What can hang from each mark:
zitab: zuti
vamen: gasisi zitab zivo
vovek: gasisi
bolav: radeg zefef
fuze: radeg vovek zuti
zuti: libi zitab
gasisi: zefef zuti
radeg: bolav fuze

Known rows, with every way that one mark hangs from another:
(vamen gasisi zitab zivo): -71.3,14.1,-20.8,42.2,-4.5,22.7,8.4,-12.7,35.9,38.5,-7.8,-50.4,56.0,-20.2,17.0,1.3,-26.2,-7.6,-18.5,49.8,22.2,-28.8,-17.0
(radeg bolav fuze): -47.3,32.9,-14.5,7.5,-13.7,29.1,15.1,9.3,41.4,2.8,-13.9,-23.2,-9.8,-31.3,-1.6,9.3,-0.1,24.0,44.4,37.3,-17.8,-30.6,25.9
(radeg (bolav zefef) (fuze vovek (zuti libi))): -39.6,33.5,-9.4,-26.7,-20.3,32.1,17.9,4.1,59.7,-25.8,7.9,29.7,-17.8,-46.1,53.5,-2.5,11.2,3.7,65.8,31.8,13.8,-38.5,52.7
(fuze (vovek gasisi)): -37.6,9.0,5.2,7.9,-7.9,11.9,13.2,-7.4,22.6,21.7,-8.8,-17.5,13.9,-35.7,20.9,-7.6,0.7,-4.4,6.8,42.2,-2.5,-27.0,17.0
(zitab zuti): -46.4,11.3,2.3,18.4,-10.3,33.2,10.1,-3.2,34.7,11.4,-7.9,-30.4,13.5,-26.9,20.3,-2.4,8.2,-8.1,-2.7,45.9,-10.2,-46.0,-3.3
(bolav (radeg (fuze (vovek (gasisi (zuti zitab))))) zefef): -50.1,20.5,15.0,-7.4,-8.3,19.8,23.8,-5.5,26.8,0.1,-10.0,34.7,0.1,-41.9,64.2,-11.4,-23.4,-1.3,35.8,32.3,-1.8,-25.9,41.7
(fuze (radeg bolav) vovek zuti): -46.6,16.2,-11.0,-6.2,-6.1,21.5,13.4,-5.4,43.9,2.6,-16.4,-8.5,-9.3,-49.0,30.9,-4.8,-21.5,13.8,69.5,43.3,4.5,-56.7,46.5
(vamen (gasisi (zuti libi)) zitab): -52.6,18.2,-26.0,32.2,-13.0,29.8,24.8,-6.6,35.2,33.7,7.7,-21.2,34.6,-7.3,35.1,-5.6,-2.5,0.8,-1.3,55.7,21.7,-35.7,-16.7
(radeg (bolav zefef) (fuze zuti)): -43.6,33.7,-14.8,-10.6,-17.0,37.8,13.9,4.9,38.6,-19.4,-7.7,18.3,-11.3,-38.0,29.6,5.0,-6.7,6.7,54.1,34.2,-13.1,-35.6,40.9
(zuti libi): -31.3,17.5,-2.5,2.9,-17.1,26.1,26.1,-3.9,37.3,15.7,-5.9,-44.7,10.5,-22.9,17.6,-4.3,32.2,-6.0,6.4,46.4,19.5,-31.1,-1.4
(radeg (bolav zefef) (fuze (zuti libi))): -42.0,34.9,-11.5,-23.8,-23.3,38.0,23.7,2.6,50.9,-19.7,2.6,24.8,-17.2,-32.6,40.7,4.3,17.6,1.4,54.1,38.6,13.1,-34.0,37.2
(bolav (radeg (fuze vovek zuti)) zefef): -33.4,20.6,10.1,-13.8,-10.1,23.9,15.5,9.9,44.2,-14.8,-24.9,28.0,-19.7,-50.8,61.6,-12.1,-12.2,-2.2,54.8,33.4,6.0,-34.2,54.2
(fuze (radeg bolav) (vovek (gasisi zefef)) (zuti libi zitab)): -57.3,14.4,13.6,-23.5,-23.9,17.9,36.1,-18.7,33.9,9.6,20.8,31.4,6.3,-41.2,71.3,-9.2,2.2,7.9,58.0,47.2,38.0,-47.0,42.3
(radeg (bolav zefef) (fuze (vovek gasisi) (zuti libi zitab))): -56.6,25.5,1.2,-30.6,-22.4,29.5,20.8,-5.0,43.4,-10.3,19.0,53.5,-4.9,-45.3,67.0,-0.9,11.3,-11.9,54.2,30.5,24.2,-27.7,60.1
(vamen (zitab zuti)): -64.5,6.9,-11.5,34.4,-12.4,32.5,12.3,-4.2,44.2,22.8,0.3,-30.1,16.2,-24.5,35.8,1.9,-7.6,-11.0,-5.9,49.7,-8.5,-40.3,-2.0
(bolav radeg zefef): -27.4,18.7,-4.2,-0.1,-8.6,25.0,31.6,-10.4,23.7,8.7,-42.7,-5.4,-10.2,-28.6,36.3,-9.3,-13.8,-6.8,21.1,41.9,6.7,-28.8,15.0
(zuti zitab): -43.3,14.1,-2.8,15.1,-12.7,29.9,15.8,-4.3,19.7,21.1,-5.4,-58.1,30.1,-33.3,18.9,-4.7,10.9,-9.7,6.8,32.7,0.3,-32.3,9.5
(vamen zitab): -51.7,12.0,-19.7,30.9,-12.7,24.2,18.6,-3.8,34.9,27.6,-6.9,-51.0,17.6,-26.0,23.1,0.8,-7.2,-4.1,3.4,45.6,-4.8,-27.4,3.2
(radeg (fuze vovek (zuti libi zitab))): -47.1,16.7,15.2,-11.4,-20.9,29.6,9.6,14.0,52.4,-3.0,21.2,-18.7,15.3,-50.1,55.5,-8.6,35.6,-10.8,39.8,28.8,26.6,-35.9,45.3
(radeg (bolav zefef) (fuze (zuti zitab))): -53.6,31.5,-12.8,-11.7,-18.9,42.3,13.6,2.5,33.5,-14.9,2.3,12.4,2.4,-43.2,42.5,4.0,-4.5,-2.5,54.9,25.0,-5.8,-34.9,47.9
(gasisi (zuti zitab)): -43.7,19.9,-6.5,23.6,-11.1,33.9,17.5,-6.2,21.1,11.9,8.3,-54.3,40.1,-30.3,22.1,-7.6,3.0,-0.9,4.3,30.6,-14.6,-42.8,-0.4

Rows:
-56.6,14.2,-8.5,-5.9,-8.1,26.0,13.1,-7.8,38.5,6.8,-6.5,-15.0,5.1,-54.3,42.8,-6.0,-20.0,4.7,69.5,34.4,11.6,-56.2,54.5
(fuze (radeg bolav) vovek (zuti zitab))
-43.9,20.8,13.7,-23.2,-21.4,35.5,31.0,2.4,43.0,-4.6,-11.0,23.7,-9.6,-36.8,71.6,-7.2,19.4,-18.9,42.1,35.9,38.2,-27.8,41.9
(bolav (radeg (fuze (zuti libi zitab))) zefef)
-57.6,28.0,5.9,21.0,-18.5,31.6,27.2,-19.4,29.4,14.2,33.5,-38.4,80.5,-17.7,42.8,-12.6,7.5,4.8,-17.5,40.7,35.2,-44.7,-32.3
(vamen (gasisi zefef (zuti libi zitab)) zivo)
-55.8,27.3,15.5,-14.7,-30.5,25.1,28.0,0.4,42.9,-5.3,38.3,40.0,7.7,-40.9,65.0,-3.8,21.1,13.3,49.2,31.8,20.4,-33.1,46.2
(radeg bolav (fuze (vovek (gasisi zefef)) (zuti libi zitab)))
-34.1,22.8,11.2,-22.8,-19.5,30.9,31.3,5.0,47.9,-8.8,-20.5,30.3,-23.8,-32.0,59.3,-6.0,17.3,-10.1,42.2,44.6,31.8,-28.2,34.4
(bolav (radeg (fuze (zuti libi))) zefef)
-55.8,35.1,9.2,-5.2,-26.7,23.7,33.6,-5.0,41.7,-5.6,42.7,22.5,13.8,-33.7,54.3,-4.6,10.5,29.4,42.2,32.5,1.6,-35.7,27.3
(radeg bolav (fuze (vovek (gasisi zefef (zuti libi zitab)))))
-45.0,31.3,-12.3,4.3,-10.7,22.9,9.4,11.6,49.5,-3.5,-8.8,-20.0,-11.7,-44.4,11.2,2.6,-6.1,26.1,56.4,30.5,-17.3,-35.3,41.2
(radeg bolav (fuze vovek))
-35.8,21.9,7.9,-10.7,-13.2,30.0,21.6,8.0,35.5,-8.2,-31.0,23.8,-18.3,-37.1,49.1,-5.4,-6.1,-4.6,42.1,40.0,5.6,-29.8,37.9
(bolav (radeg (fuze zuti)) zefef)
-45.4,19.0,12.4,17.6,-20.2,25.8,30.5,-15.4,4.8,14.8,25.8,-15.3,47.0,-22.9,39.7,-10.1,1.5,7.7,-7.1,38.6,-14.2,-34.7,-9.0
(vovek (gasisi zefef (zuti zitab)))
-41.3,32.2,-12.6,-14.8,-13.9,31.4,7.9,7.2,47.2,-25.4,-2.4,23.0,-12.3,-51.5,43.3,-1.6,-12.4,8.8,67.0,27.3,-11.7,-40.2,56.7
(radeg (bolav zefef) (fuze vovek zuti))
-52.3,23.1,-0.5,-0.8,-12.8,21.8,8.4,7.1,41.4,-1.3,2.8,32.6,-8.3,-42.7,25.5,3.2,-4.1,13.1,48.4,35.0,-9.5,-33.2,50.4
(radeg bolav (fuze (vovek gasisi) zuti))
-33.1,22.8,7.6,-12.4,-8.1,18.1,19.6,6.4,42.1,-6.0,-35.2,5.7,-23.3,-46.1,47.7,-10.1,-17.1,4.5,50.7,36.3,2.2,-26.5,44.3
(bolav (radeg (fuze vovek)) zefef)
-35.6,24.2,5.1,-9.6,-11.1,24.4,25.5,4.2,33.5,0.1,-40.6,1.3,-22.1,-32.7,35.4,-3.3,-10.5,2.5,38.5,42.7,1.2,-21.9,28.3
(bolav (radeg fuze) zefef)
-43.5,13.7,19.5,1.1,-6.9,8.2,20.0,6.8,36.2,18.2,-30.5,16.6,-19.5,-37.2,30.6,-5.2,-7.7,9.3,32.5,43.9,4.5,-19.5,38.4
(bolav (radeg (fuze (vovek gasisi))))
-57.5,20.8,-6.9,-29.6,-11.7,20.8,34.2,-29.4,34.2,3.9,5.6,26.5,0.7,-37.5,62.5,-6.6,-19.1,-1.2,56.1,46.6,22.7,-44.1,36.5
(fuze (radeg (bolav zefef)) (vovek (gasisi (zuti libi zitab))))
-57.8,32.3,-7.7,-8.6,-11.8,27.3,16.0,-7.9,29.8,-10.2,13.0,29.1,7.1,-43.0,45.8,-0.8,-23.3,9.2,48.2,26.6,-19.9,-32.5,44.0
(radeg (bolav zefef) (fuze (vovek (gasisi (zuti zitab)))))
